Known rows, with every step that occurs
pesot kelob: [  3.4 -14.0  -5.8  -4.5  -2.7  -2.1 -11.0  -0.8   4.3  -1.4  -2.7   7.9
   5.4  -2.6   4.4  -0.3 -26.2  -1.7  29.3  -2.5  -1.1 -10.1  -4.6]
pesot tasa: [  0.8  -7.8  -9.4 -15.5   8.2   0.3  -2.8  -5.6   7.2  18.1  -4.1  18.5
  -8.3  -0.8   1.8   9.8 -13.7   3.2  10.6  -0.1  11.6  -4.3   1.3]
vomut kelob pesot tasa: [ -2.8  13.4  -5.8 -14.5  16.1  -1.2 -25.5  -6.5   5.2  20.9  -5.8  25.0
 -14.4  -6.4  16.8  13.1  -1.6   4.8  15.4  -2.7  20.8  -6.6  -1.3]
pesot kelob panag tasa nuze: [ -7.4 -13.1  -0.6  -1.2  -6.4  12.7  24.0 -12.9   3.2 -16.4 -11.0   0.0
 -21.6 -20.1  -4.5   2.0 -16.8  20.4  15.7  -1.0   8.6 -18.5  11.8]
bogig nuze: [ -5.7  -1.5  -3.1   8.1  -1.1  10.1 -10.7 -16.8  -6.2   2.4 -24.0  -6.1
  -5.1   5.5   5.4   4.4   7.5  -3.8   3.2  -1.8 -12.3  -8.4   9.2]
vomut kelob panag tasa nuze: [ -9.0  12.7   4.1   0.6  -7.1  18.3  25.8  -7.1   0.1 -16.1 -21.3   1.7
 -26.6 -24.5  -6.3   6.4   0.5  16.5   6.4  -2.0  15.8  -7.2  10.1]
tasa vomut kelob panag: [-10.9  13.9  -5.1   0.8  -8.3   3.7 -11.0  24.2   4.0  18.6 -11.1 -10.8
  -7.4 -22.1   0.6   9.4  -1.9  14.2  20.4  -3.1  13.7   1.5  -8.3]
panag tasa: [  0.2   8.8   6.0  -8.0   3.8   6.9  -5.0  -2.0   3.1 -22.6  -3.1  10.1
 -20.6  -8.8  -4.7  -2.9  -4.2   1.4  -7.3  -2.7 -15.8  -5.7   3.7]
nuze kelob: [  1.9   5.9   4.3  15.4  -1.1   1.6 -14.7  -2.6  -3.6   8.7 -35.2  -3.5
  -1.5  -5.8 -13.5  12.3  -0.9   1.3 -13.7  -5.8  -3.0  21.5   3.7]
nuze kelob panag tasa: [ -2.1   0.0   3.2  -1.4   1.5   7.5 -15.1  -1.2   2.8  -9.2 -21.6  -3.6
 -23.8 -27.8 -19.8  14.7 -10.1  16.2 -12.2  -5.9 -13.5   8.0  11.3]
kelob vomut: [ -0.5  -2.6  -2.7  -4.3  -6.3  -5.0   4.3  -5.0   9.0  15.9   5.1  -9.5
  -3.5 -16.5  -8.6   2.9  -1.4  10.8  16.4   4.9   3.4  -1.8   0.9]
bogig nuze kelob panag tasa vomut: [-13.3   1.7  -3.3   7.5  -4.7   8.6 -24.5   8.9  -0.1  12.4 -29.1 -13.7
 -24.4 -12.4   2.7   4.3  -6.4  17.5   3.2  -3.5 -19.0  -7.9   4.4]
bogig nuze kelob panag: [ -6.5 -12.8  -4.8  12.8  -2.9   8.6 -18.8  -9.8  -4.1  18.6 -36.3 -20.6
  -7.0 -20.6 -15.4  23.9  -1.8  15.9  -3.8  -4.8  -4.3  11.5  15.8]
nuze tasa vomut kelob: [ -8.9  41.4   3.0   7.2 -12.4   3.7  -3.9  20.7   2.6  11.8 -30.7  -2.4
 -15.4  -6.4   7.5  -7.1   0.2   1.8  10.8  -6.1  20.2   4.5  -9.4]
pesot tasa vomut kelob: [ -6.8  33.7  -5.2  -6.5  -5.4   3.9 -13.6  22.8   4.4  24.4 -25.6  14.9
 -13.5  -3.1  12.2   4.0  -5.5  -1.9  26.7  -4.9  18.4  -2.1 -14.6]
panag tasa vomut kelob: [ -9.2  45.5   4.4  -1.6  -7.7   8.2 -13.4  24.3   2.9  -2.1 -26.1  10.6
 -20.9  -7.6   8.5  -3.2   1.3  -2.3  16.3  -6.6   2.3  -2.6 -13.9]
vomut kelob pesot: [ -4.9  26.9   4.5   0.1  10.5  -1.5 -30.1  -1.1  -2.6   3.4  -3.5   9.3
  -6.3  -7.6  19.1   3.9  16.0   3.7   7.4  -2.0  11.6  -3.7  -5.5]
tasa nuze kelob vomut: [ -2.3   1.0   1.1  14.1 -10.4   0.6  18.0 -14.9   1.9  22.3 -31.6 -13.3
  -9.5 -21.8 -17.2  11.2   0.7  18.9   7.4   0.9  12.4   8.3   9.1]
kelob panag tasa nuze: [ -8.7  -6.3   1.9   0.7  -4.4  14.7  29.1 -12.1  -0.7 -15.2  -9.5  -2.2
 -24.3 -20.6  -6.3   2.4  -2.2  21.5   1.0   0.1  10.1 -12.4  14.1]
tasa nuze kelob pesot: [ -5.1   2.3   6.1  18.4   7.9   0.6 -13.3 -19.9  -7.9  10.2 -23.4  -5.0
  -8.4  -6.3  11.3   9.3  14.0  16.1 -10.9  -0.9  11.6   1.5  11.5]
vomut tasa pesot kelob panag: [ -5.0 -24.3 -13.2  -3.6  -2.4  -0.6   7.4  21.5   9.2  -1.8  -0.3   2.1
  -4.9 -25.2 -16.0   9.5 -24.3  12.3  32.0  -7.0  -2.1 -13.1  -2.2]
bogig nuze kelob vomut tasa: [ -4.4   7.1  -9.4  -0.4 -10.2   7.4 -19.8 -11.4  10.9  10.9 -44.2   6.6
 -10.2 -20.7 -13.7  22.8   4.2  -1.3   9.8  -4.7 -25.3   4.6   8.0]

Rows
[ -5.7 -25.6  -9.2   9.1  -3.1   2.3  14.9   7.4   4.0   3.7 -14.0 -16.0
 -11.6 -20.8 -16.3   0.7 -25.1  19.7  23.6  -6.9   9.1 -13.4   9.0]
bogig nuze tasa pesot kelob panag
[ -9.9  10.1 -10.0  -8.2  -5.4   3.3 -12.7  21.8   6.7  28.2 -11.1  -1.5
 -13.2 -22.5   1.4  16.1  -8.8  16.3  26.0  -3.7  21.1  -2.0  -6.6]
pesot tasa vomut kelob panag
[ -1.5  -5.7 -14.7 -17.0 -10.1   0.9 -13.0  -3.7  20.4   3.1 -10.6  16.9
  -3.0 -21.6  -5.4  12.9 -17.1  -3.0  35.4  -3.3 -17.5 -12.6  -2.6]
pesot kelob vomut tasa
[ -4.7  -0.9   3.4   7.2   6.2   0.6  28.5  30.1  -0.3 -20.6   2.1  -0.2
 -26.1 -20.3 -26.5  -7.7  -3.5  14.9   0.8  -6.0  -3.9 -10.2   1.8]
kelob panag tasa pesot
[ -8.5   9.6  -3.0  -5.1   6.0   8.2  12.8 -18.8  -0.1  13.8 -15.8  17.6
 -17.2  -7.3  16.0   7.7   1.7  14.1  14.8   0.2  34.9 -13.1   6.9]
vomut kelob pesot tasa nuze
[ -9.9   1.6  -0.9   3.7  -5.1   3.5 -19.2  16.8   3.5  11.7 -17.7 -10.9
 -21.6 -15.5   0.4   3.5  -9.1  19.6   2.2  -2.8 -11.9  -3.5  -0.2]
nuze kelob panag tasa vomut
[  1.9  -9.7  -1.6  10.1  -2.1  -6.0  26.2  17.0   4.6  -9.4 -12.1   0.7
  -8.8  -6.7 -12.5 -16.2 -30.1   6.8  22.7  -8.7  12.0 -11.4  -1.6]
nuze tasa pesot kelob
[ -2.0   2.4  -1.7  14.0  -6.5   3.5 -11.3 -16.6   1.0  25.3 -39.9 -16.2
  -8.9 -16.1 -15.0  15.9   2.2  10.0   7.5  -1.4  -7.9   8.9   9.9]
bogig nuze kelob vomut
[ -4.0   4.3  -9.9 -15.0  -8.0   2.4  -6.0  -2.6  17.1   4.1  -8.3  13.1
  -5.9 -19.8  -8.3  12.5   1.5  -3.1  16.2   0.0 -16.7  -5.2  -0.3]
kelob vomut tasa
[ -2.7 -26.5  -9.4   3.5  -0.6  -3.1  13.3  21.1   4.3   0.7   7.4  -8.9
  -2.7 -21.0 -17.0   3.7 -24.7  17.6  29.7  -4.8   8.1 -12.5  -1.5]
tasa pesot kelob panag
[ -8.2  -1.8  -9.1  -1.7   8.4  -5.5 -32.4   6.6   3.6  41.5 -13.5   4.4
 -12.8   1.2  23.5   6.4  -6.4  14.9  11.5   0.0   8.1  -8.2  -2.7]
nuze kelob pesot tasa vomut
[ -5.2  -1.8   2.6   2.2   1.9  14.5 -20.8  -8.6   0.2  -7.1 -31.5  -6.5
 -26.2 -24.1 -16.3  16.6  -3.6  14.6 -10.6  -6.4 -19.3   3.7  15.3]
bogig nuze kelob panag tasa
[ -2.5  -9.0  -8.0 -16.6  19.4  -5.5 -21.2 -13.3   6.4  23.3   8.3  17.4
 -11.4  -1.6  16.5   9.2  -4.1   9.5   8.7   0.6  13.7 -11.3   4.9]
kelob pesot tasa
[-11.0  39.7   0.8  10.1 -12.9   9.3  -9.6  13.7  -0.2  14.3 -44.9  -6.2
 -17.1  -2.4  10.6  -7.8   1.8   1.0  11.8  -7.1  12.6   0.3  -4.6]
bogig nuze tasa vomut kelob
[ -6.5   5.4   5.1   3.6  -3.7  14.8  30.0 -14.1  -1.0 -19.8 -14.4   6.2
 -23.6  -8.5   0.5  -5.3   0.4  10.1  -1.8   0.2   5.5 -13.3  10.9]
panag tasa nuze
[ -3.5   7.6  -5.3   7.2   0.4   0.1  27.3  31.3   3.0 -15.5  -9.0  15.9
 -11.6  -6.9 -18.1  -3.8   2.8  -5.6   4.8  -7.3 -11.0  -8.0  -5.7]
vomut tasa pesot
[ -4.5   3.3   2.9  17.6  12.5   0.6 -43.0 -22.1  -8.6  13.8 -31.3  -7.1
  -8.0  -1.8  14.4  12.8  16.1   8.7 -10.6  -3.0  -9.2   1.2  12.0]
bogig nuze kelob pesot
[ -8.9   0.5  -6.7  -3.4 -14.8  10.3  30.6 -13.0   9.3   0.9 -18.6   7.4
 -11.2 -17.6  -2.3   8.0   5.0   7.9  16.5   1.5   5.4 -12.4   7.6]
kelob vomut tasa nuze
[ -1.9   5.8   5.3  18.1   1.2  -3.6  46.1  24.1  -2.6  -8.4 -11.0  -7.8
 -17.7  -4.3 -21.0 -20.3  -3.4   9.7 -10.7  -6.5  15.4  -0.2   4.0]
nuze tasa pesot
[-13.5   4.6  -2.9  12.0 -10.3   4.5  -1.8   1.8  -0.3  20.1 -29.1 -20.2
 -15.8   5.7  15.0 -15.4  -4.3  10.7   1.7  -1.9   1.9 -10.4   5.2]
bogig nuze tasa vomut
[ -5.8 -16.7  -6.5   6.1  -2.0   7.0   8.5 -10.5   1.0  24.0 -29.4  -9.7
 -12.6 -25.3 -16.9  25.3 -10.0  25.1   2.0  -2.3  19.9   9.7  14.7]
pesot tasa nuze kelob panag
[-11.1  34.9   5.2  -0.8   7.7  -2.2 -36.5   8.9   0.4   3.8  -6.6   9.2
 -18.9  -7.3  27.6  -2.8  13.6   8.0  10.8  -2.6   3.2 -12.0  -8.5]
panag tasa vomut kelob pesot
[ -8.9   8.3   0.9  -1.9  -2.9   1.4  -9.3  16.4   3.5   2.3  -5.3   0.2
 -20.2  -1.4  11.8 -10.6  -5.6   7.7   6.2  -0.6 -12.6 -13.5  -5.9]
panag tasa vomut
[ -3.5   7.7   0.7  15.3  -9.5  12.7   6.4 -11.8  -1.6  -0.2 -53.5   6.6
 -10.8 -10.9 -11.4  18.1   3.5   2.7  -8.3  -6.7  -1.7  12.0   9.3]
vomut tasa nuze kelob
[ -1.3   5.2   1.4  21.1  -1.2   9.4 -23.7 -16.1  -9.8  10.0 -55.6  -8.5
  -7.4  -0.6  -8.7  16.5   4.2  -1.4 -10.6  -7.0 -12.8  14.9  11.8]
bogig nuze kelob
[ -5.4   3.9   3.2  23.2   0.3   3.7  39.4  12.8  -5.5  -7.2 -27.3  -9.9
 -20.7  -0.7 -17.5 -17.6   1.1   8.5  -7.3  -7.5   8.7  -5.5   9.5]
bogig nuze tasa pesot
[ -2.0   3.9   5.1  23.4  -7.2   8.1  15.5 -12.6  -7.0   5.5 -42.9  -6.4
  -7.9  -6.4 -10.7  10.9   0.7  10.0 -10.4  -3.7  12.6  15.0  12.1]
tasa nuze kelob
[ -1.2  -0.2  -0.7  12.4  -1.8   7.9  11.3 -16.2  -3.4  17.9 -45.8   5.4
 -13.0  -6.3  -9.0  18.1  -7.8  10.2  -4.5  -4.2  19.3  11.8  12.3]
pesot tasa nuze kelob
[ -7.0 -11.2  -5.0   7.2  -8.9  10.2   4.4  -6.6   2.2   8.5 -34.7  -8.7
  -9.2 -27.7 -18.5  25.8  -2.3  17.9  -2.6  -4.2   3.8   9.8  13.7]
vomut tasa nuze kelob panag
[-11.5  -0.2  -3.3  -5.2  -3.7   2.9 -11.6  19.5   5.4   7.2  -0.8  -9.9
 -20.5 -13.6   6.9  -3.9  -7.4  19.2   9.5  -0.3 -11.2 -13.5  -2.4]
kelob panag tasa vomut
[ -7.3  -2.7 -11.6  -8.6   1.3  -3.9  -8.9  13.8   6.4  33.6  -4.9   6.9
  -9.7   5.2  16.9  -1.4 -13.3   9.4  19.9   1.3   8.8 -13.0  -7.2]
pesot tasa vomut
[ -4.8  -3.9   0.7 -11.8   2.1   7.4  -7.4   1.4   5.4 -15.8   3.0  -0.4
 -22.1 -24.3 -12.3   5.8  -7.7  14.6  -3.5  -1.9 -11.6  -4.5   8.3]
kelob panag tasa
[ -4.9 -12.5  -1.7  13.9  -6.2   8.6   8.6  -6.9  -2.4  14.3 -28.0 -19.5
  -7.6 -24.6 -18.5  20.1  -2.8  24.0  -4.5  -2.1  13.2  10.7  14.0]
tasa nuze kelob panag
